Known rows, with every way that one mark hangs from another
dulez(nufi(ritu tibi(vuna))): [-0.60  0.12 -0.90 -1.76  1.71 -0.97 -2.55 -0.99 -0.20 -0.82  2.35  0.76
 -0.81  1.19 -0.54  2.66 -1.82  1.91 -0.70  0.11  0.36 -1.03]
bila(gata(nufi(tibi))): [-0.98  1.37 -2.58 -0.69  1.02 -1.60  1.18 -1.20 -1.40 -3.39  3.39  1.33
  0.27  1.37  1.17  2.48 -0.62  1.12 -0.44 -0.64 -0.86 -0.54]
vuna(tibi): [-0.06  1.94 -0.12  0.07 -0.97 -0.56  1.14 -0.66 -0.65 -1.17  0.48  0.29
  0.21  1.57  0.65  0.38 -0.94  1.01  0.09 -1.62  1.98 -0.85]
nufi(dulez gata ritu tibi): [-1.76  2.47 -4.33 -0.06  2.04 -0.65 -2.18 -0.52  0.55 -2.47  3.10  2.44
 -0.36  1.86 -0.74 -0.24 -1.78  0.98 -1.79  1.41 -0.08 -1.28]
dulez(nufi): [-0.12  0.09  0.41 -0.83  1.70 -0.33  2.12 -0.42 -1.22  0.67  1.10  0.36
 -0.83  0.93 -0.51  0.95 -0.46  1.40 -0.03 -1.62  1.28 -0.76]
kavete(moko(nufi(ritu tibi(vuna)))): [-0.79  1.89 -2.54 -1.26  3.83 -1.10 -1.94 -1.23 -0.06 -1.68  3.00  0.75
 -0.60  1.30  0.66  1.69 -1.60  1.95 -1.19  1.95 -0.30 -1.16]
nufi(dulez gata ritu tibi(vuna)): [-1.27  2.17 -3.55  0.19  0.12 -1.02 -4.37 -0.43  1.02 -3.91  2.76  2.25
 -0.14  1.95 -0.77  0.32 -2.39  0.71 -2.38  0.97  0.25 -1.48]
tibi(vuna): [ 0.25  0.73  0.62  0.21 -1.28 -0.92 -2.59  0.22 -0.63 -1.16  0.75  0.83
  0.00  1.42  0.12  0.99 -1.10  0.87 -1.22 -1.77  1.31 -1.10]
dulez(nufi(gata ritu tibi)): [-1.39  1.17 -2.98 -1.15  2.59 -0.65  0.05 -1.37 -0.36 -1.13  2.27  1.17
 -1.33  1.10 -0.96  1.16 -1.18  1.55 -0.67  0.43  0.71 -0.53]
kodazin(nufi(dulez gata ritu tibi)): [-1.98  2.17 -4.84  0.49  2.44 -0.52 -0.70 -0.33 -0.01 -2.54  3.59  3.11
 -0.17  2.19 -0.41 -0.83 -1.60  0.97 -1.23  2.05 -0.62 -1.65]
gata(nufi(ritu tibi)): [-1.10  0.37 -2.41 -0.72  3.76 -1.18 -1.12 -1.00 -1.08 -1.10  3.37  1.99
 -0.28  1.64 -0.04  1.75 -1.58  1.83 -0.11  0.31 -0.83 -0.81]
bila(gata(nufi(dulez))): [-0.78  1.48 -2.16 -0.02  1.20 -0.92  1.25 -0.47 -1.09 -3.12  3.31  1.53
  0.13  1.75 -0.14  0.61 -0.91  0.47 -1.30 -1.15 -0.72 -1.41]
ritu(nufi(tibi)): [-0.20  0.57 -2.13 -1.64 -0.59 -1.31 -1.52 -0.32 -0.89 -1.47  3.27  2.15
  0.87  1.00  1.05  0.45 -1.25  2.28 -0.54  0.42  0.63 -0.03]
dulez(nufi(ritu tibi)): [-1.09  0.36 -1.51 -2.03  3.73 -0.49 -0.41 -0.98 -0.61  0.80  2.68  0.96
 -1.13  1.06 -0.46  2.15 -1.31  2.14 -0.10  0.56 -0.04 -0.84]
moko(kavete nufi(dulez)): [-1.15  1.43 -2.08 -0.52  1.36  0.10  3.97  0.01 -1.30 -0.25  2.75  0.81
  0.27  1.30 -0.75 -0.14 -1.77  0.89  0.27  0.72 -0.50 -2.81]
nufi(gata ritu): [-0.95  1.73 -2.12  0.17  1.31 -0.38 -2.77 -0.54 -0.43 -0.42  1.59  1.24
 -1.17  1.45 -1.00 -0.25 -1.00  0.91 -1.69 -0.30  0.81 -0.91]
gata(nufi(dulez ritu tibi(vuna))): [-0.88  0.48 -2.57 -0.22  2.26 -1.45 -2.93 -0.59 -0.01 -3.16  3.91  2.57
  0.32  2.16 -0.72  1.30 -2.62  1.31 -1.14  0.43 -0.76 -1.71]
gata(nufi(dulez tibi(vuna))): [-0.44  0.43 -1.91  0.43  0.60 -1.63 -0.27 -0.32 -0.33 -4.60  3.18  2.46
  0.93  2.05 -0.06  1.21 -2.10  0.98 -0.75 -0.65  0.06 -1.45]
kodazin(nufi(gata ritu tibi(vuna))): [-1.24  1.48 -3.21  0.57 -0.35 -1.08 -3.20 -0.66 -0.25 -3.33  2.46  2.29
 -0.23  1.92 -0.06  0.50 -1.48  1.12 -1.31  1.05  0.22 -1.26]
moko(nufi(dulez gata)): [-1.14  2.55 -3.01  0.16  0.53 -0.33  1.64 -0.39 -0.54 -1.07  1.80  1.40
 -0.83  1.50 -0.89 -1.74 -1.27  0.54 -0.95 -0.17  1.27 -1.67]
gata(nufi): [-0.13 -0.03 -0.34  0.32  1.79 -0.95  1.40 -0.42 -1.77 -1.14  1.95  1.40
 -0.03  1.52 -0.23  0.61 -0.74  1.14 -0.02 -1.93  0.52 -0.84]
nufi(gata ritu tibi(vuna)): [-0.99  1.68 -2.61 -0.04 -0.54 -1.28 -4.66 -0.79  0.37 -3.11  1.96  1.62
 -0.49  1.65 -0.43  1.12 -1.78  1.00 -1.92  0.44  0.75 -0.92]
kavete(moko(nufi(dulez gata tibi))): [-1.39  3.31 -4.80  0.04  3.32 -0.75  3.67 -1.03  0.15 -4.22  3.17  1.66
 -0.08  1.44  0.37 -0.85 -1.02  0.92 -1.27  1.73  0.27 -0.95]
ritu(nufi): [ 0.25  0.23 -0.88 -1.02 -1.14 -0.80 -1.64  0.07 -1.25 -0.57  2.35  1.66
  0.44  1.01  0.28 -0.36 -1.03  1.93 -0.88 -0.74  1.16 -0.18]

Rows
[-1.37  0.76 -3.25 -0.48  4.24 -0.98 -0.69 -0.63 -0.45 -1.98  4.22  2.75
  0.05  2.05 -0.47  0.99 -2.09  1.50 -0.56  0.88 -1.26 -1.45] -> gata(nufi(dulez ritu tibi))
[-1.31  2.44 -3.70  0.44  0.15 -0.85  0.37 -0.21  0.26 -3.60  2.38  2.38
  0.23  1.70 -0.01 -0.45 -1.27  0.66 -1.36  0.31  0.51 -1.03] -> nufi(dulez gata tibi)
[-0.92  0.81 -2.30 -0.76  0.31 -1.04 -2.16 -1.34  0.11 -2.77  1.97  0.95
 -1.15  1.24 -1.19  1.59 -1.71  1.38 -1.30  0.12  1.06 -0.78] -> dulez(nufi(gata ritu tibi(vuna)))
[-2.09  2.11 -4.71 -0.89  1.66 -0.49  1.64 -1.42 -0.95 -1.39  3.02  0.86
 -0.59  1.07 -0.69  1.00 -1.90  1.36  0.07  2.31 -0.65 -1.88] -> moko(kavete nufi(gata ritu tibi))
[-1.64  1.52 -3.44 -0.41  3.53 -0.40 -1.28  0.03 -0.33 -0.72  3.95  2.92
  0.12  2.11  0.23  0.14 -1.64  1.54 -0.54  2.08 -1.50 -1.93] -> kodazin(nufi(dulez ritu tibi))
[-1.30  0.95 -1.94 -1.31  2.54  0.08  1.14 -0.67 -1.65  1.77  2.54  0.20
 -0.74  1.07 -0.89  1.01 -1.77  1.57  0.36  1.24 -0.82 -2.36] -> moko(kavete nufi(ritu))
[-0.59  1.34 -3.52 -0.73 -1.86 -1.37 -0.93 -0.70 -0.64 -3.73  2.80  2.30
  0.57  1.07  0.29 -0.59 -1.19  1.71 -1.14  0.37  1.45  0.27] -> ritu(nufi(gata tibi))
[-1.28  1.46 -2.71 -0.60  2.84 -0.65 -1.26 -0.73 -0.76 -1.98  3.96  1.57
 -0.47  1.93 -0.80  0.92 -1.42  0.81 -1.69 -0.05 -1.49 -1.68] -> bila(gata(nufi(dulez ritu)))
[-1.72  1.77 -4.08 -1.08  3.20 -1.12 -1.18 -1.08 -0.40 -2.94  4.75  2.04
 -0.06  1.87  0.04  1.86 -1.65  1.20 -1.31  1.09 -2.01 -1.44] -> bila(gata(nufi(dulez ritu tibi)))
[-1.54  2.58 -4.13 -1.38  6.12 -0.47  0.62 -0.94  0.16 -0.71  4.17  1.55
 -0.44  1.55  0.43  0.33 -1.63  1.85 -1.11  2.88 -1.17 -1.50] -> kavete(moko(nufi(dulez ritu tibi)))
[-0.35  1.42 -3.76 -0.22 -3.49 -1.59 -2.97 -0.32  0.45 -6.03  3.26  2.81
  1.14  1.60 -0.20 -0.92 -2.23  1.19 -2.23  0.53  1.54 -0.62] -> ritu(nufi(dulez gata tibi(vuna)))
[-0.98  1.49 -2.17 -0.60  1.09 -0.97 -4.67 -0.06  0.74 -1.71  3.03  2.06
  0.13  1.97 -0.12  1.31 -2.39  1.31 -1.75  1.10 -0.48 -1.74] -> nufi(dulez ritu tibi(vuna))
[-0.89  1.78 -2.16 -0.91  0.14 -1.11 -0.53 -0.32 -0.08 -1.81  2.70  1.58
  0.12  1.55  0.36  0.49 -2.13  1.22 -0.56  0.60  0.35 -1.95] -> moko(nufi(dulez tibi(vuna)))
[-0.89  0.77 -2.69 -0.01  2.65 -1.15  1.94 -0.35 -0.75 -3.14  3.60  2.62
  0.78  1.85  0.11  0.62 -1.64  1.19 -0.14 -0.26 -0.50 -1.19] -> gata(nufi(dulez tibi))
[-0.88  0.76 -1.74 -0.60  1.95 -0.10 -0.15 -1.13 -0.64 -0.11  1.44  0.62
 -1.84  1.17 -1.95  0.27 -0.85  1.20 -1.05 -0.62  1.22 -0.80] -> dulez(nufi(gata ritu))
[ 0.24  0.35 -1.42 -1.24 -2.74 -1.70 -3.54 -0.27 -0.47 -3.10  2.84  1.96
  1.08  1.13  0.94  0.88 -1.81  2.05 -1.17 -0.01  1.07 -0.19] -> ritu(nufi(tibi(vuna)))
[-1.43  1.97 -3.42 -0.32  1.66 -0.89 -2.45 -0.86 -0.09 -1.48  2.28  1.73
 -0.74  1.44 -0.26  0.59 -1.28  1.22 -1.33  0.85  0.22 -0.60] -> nufi(gata ritu tibi)
[-0.32  1.37 -3.14  0.10 -1.87 -0.68 -0.83 -0.05 -0.29 -3.30  2.83  2.49
  0.48  1.50 -0.85 -2.21 -1.44  1.00 -1.98 -0.21  1.53 -0.59] -> ritu(nufi(dulez gata))
[-0.79  1.91 -2.09 -1.01  5.23 -0.21  0.02 -0.96 -0.80  1.08  2.56  0.37
 -1.23  1.18  0.08  0.41 -0.82  1.79 -0.92  1.20 -0.34 -1.15] -> kavete(moko(nufi(ritu)))
[-1.62  2.06 -3.97 -0.30 -0.13 -0.72  4.31 -1.15 -1.32 -2.67  2.46  0.79
  0.10  0.93 -0.05  0.74 -1.36  0.97  0.44  1.12  0.01 -1.62] -> moko(kavete nufi(gata tibi))
[-1.21  1.37 -2.63  0.76  1.38 -0.20 -1.23 -0.45 -1.02 -0.71  2.04  1.91
 -0.96  1.85 -0.77 -0.75 -0.71  0.93 -1.12  0.29  0.36 -1.24] -> kodazin(nufi(gata ritu))
[-1.25  2.27 -3.12 -1.59  5.76 -0.70  0.31 -1.27 -0.43  0.11  3.42  0.86
 -0.79  1.14  0.73  1.09 -1.08  2.11 -0.63  2.38 -0.87 -0.89] -> kavete(moko(nufi(ritu tibi)))
[-1.16  1.68 -2.64  0.17 -0.59 -0.21  4.03 -0.81 -1.69 -1.56  1.64  0.25
 -0.34  0.95 -0.98 -0.14 -1.04  0.69  0.16  0.05  0.56 -1.81] -> moko(kavete nufi(gata))
[-1.53  1.83 -3.50  1.00  1.99  0.02 -0.96  0.02 -0.35 -1.56  2.87  2.63
 -0.57  2.22 -1.10 -1.70 -1.24  0.64 -1.52  0.86 -0.04 -1.87] -> kodazin(nufi(dulez gata ritu))
[-1.43  1.73 -2.86 -0.99  3.31 -0.58 -2.55 -0.12  0.29 -0.30  3.47  2.30
 -0.02  1.78 -0.05  0.74 -1.87  1.52 -1.24  1.50 -0.89 -1.56] -> nufi(dulez ritu tibi)
[-1.27  2.10 -2.92  0.37  1.60 -0.17 -2.42 -0.17  0.25 -1.18  2.28  1.92
 -0.83  1.89 -1.42 -1.06 -1.52  0.63 -2.14  0.28  0.41 -1.46] -> nufi(dulez gata ritu)
[-0.89  0.38 -1.89 -0.03  3.60 -0.50 -0.77 -0.29 -0.74 -0.65  3.39  2.16
 -0.32  2.06 -1.34 -0.14 -1.82  1.13 -0.89 -0.21 -0.66 -1.71] -> gata(nufi(dulez ritu))
[-1.42  2.11 -3.56  0.39 -0.09  0.00  4.35 -0.43 -1.03 -2.38  2.33  1.02
 -0.04  1.40 -1.25 -0.96 -1.60  0.35 -0.38  0.61  0.31 -2.47] -> moko(kavete nufi(dulez gata))
[-1.95  2.01 -4.24 -0.17  1.67  0.28  1.82 -0.67 -0.69 -1.15  2.94  1.08
 -0.67  1.48 -2.04 -0.79 -2.19  0.70 -0.77  1.77 -0.53 -2.73] -> moko(kavete nufi(dulez gata ritu))
[-1.01  1.82 -2.87  1.60  0.12 -0.17  1.79  0.26 -0.68 -2.69  2.11  2.50
  0.02  2.07 -0.45 -1.98 -0.77  0.23 -1.19 -0.17  0.64 -1.65] -> kodazin(nufi(dulez gata))
[-0.79  2.16 -2.51 -0.98  4.05 -0.94  2.80 -1.03 -0.73 -1.19  2.71  0.85
 -0.15  1.01  1.52  1.08 -0.61  1.80 -0.25  1.22 -0.09 -0.70] -> kavete(moko(nufi(tibi)))
[-1.58  1.63 -3.35 -0.41  1.08 -0.02  1.35 -1.09 -1.37 -0.21  2.21  0.36
 -1.04  1.10 -1.59  0.10 -1.59  1.03 -0.29  1.15 -0.16 -2.13] -> moko(kavete nufi(gata ritu))
[-1.92  2.39 -4.87 -0.10  0.36 -0.46  4.62 -0.80 -0.69 -3.42  3.11  1.49
  0.28  1.34 -0.50 -0.21 -1.90  0.70 -0.01  1.79 -0.30 -2.24] -> moko(kavete nufi(dulez gata tibi))
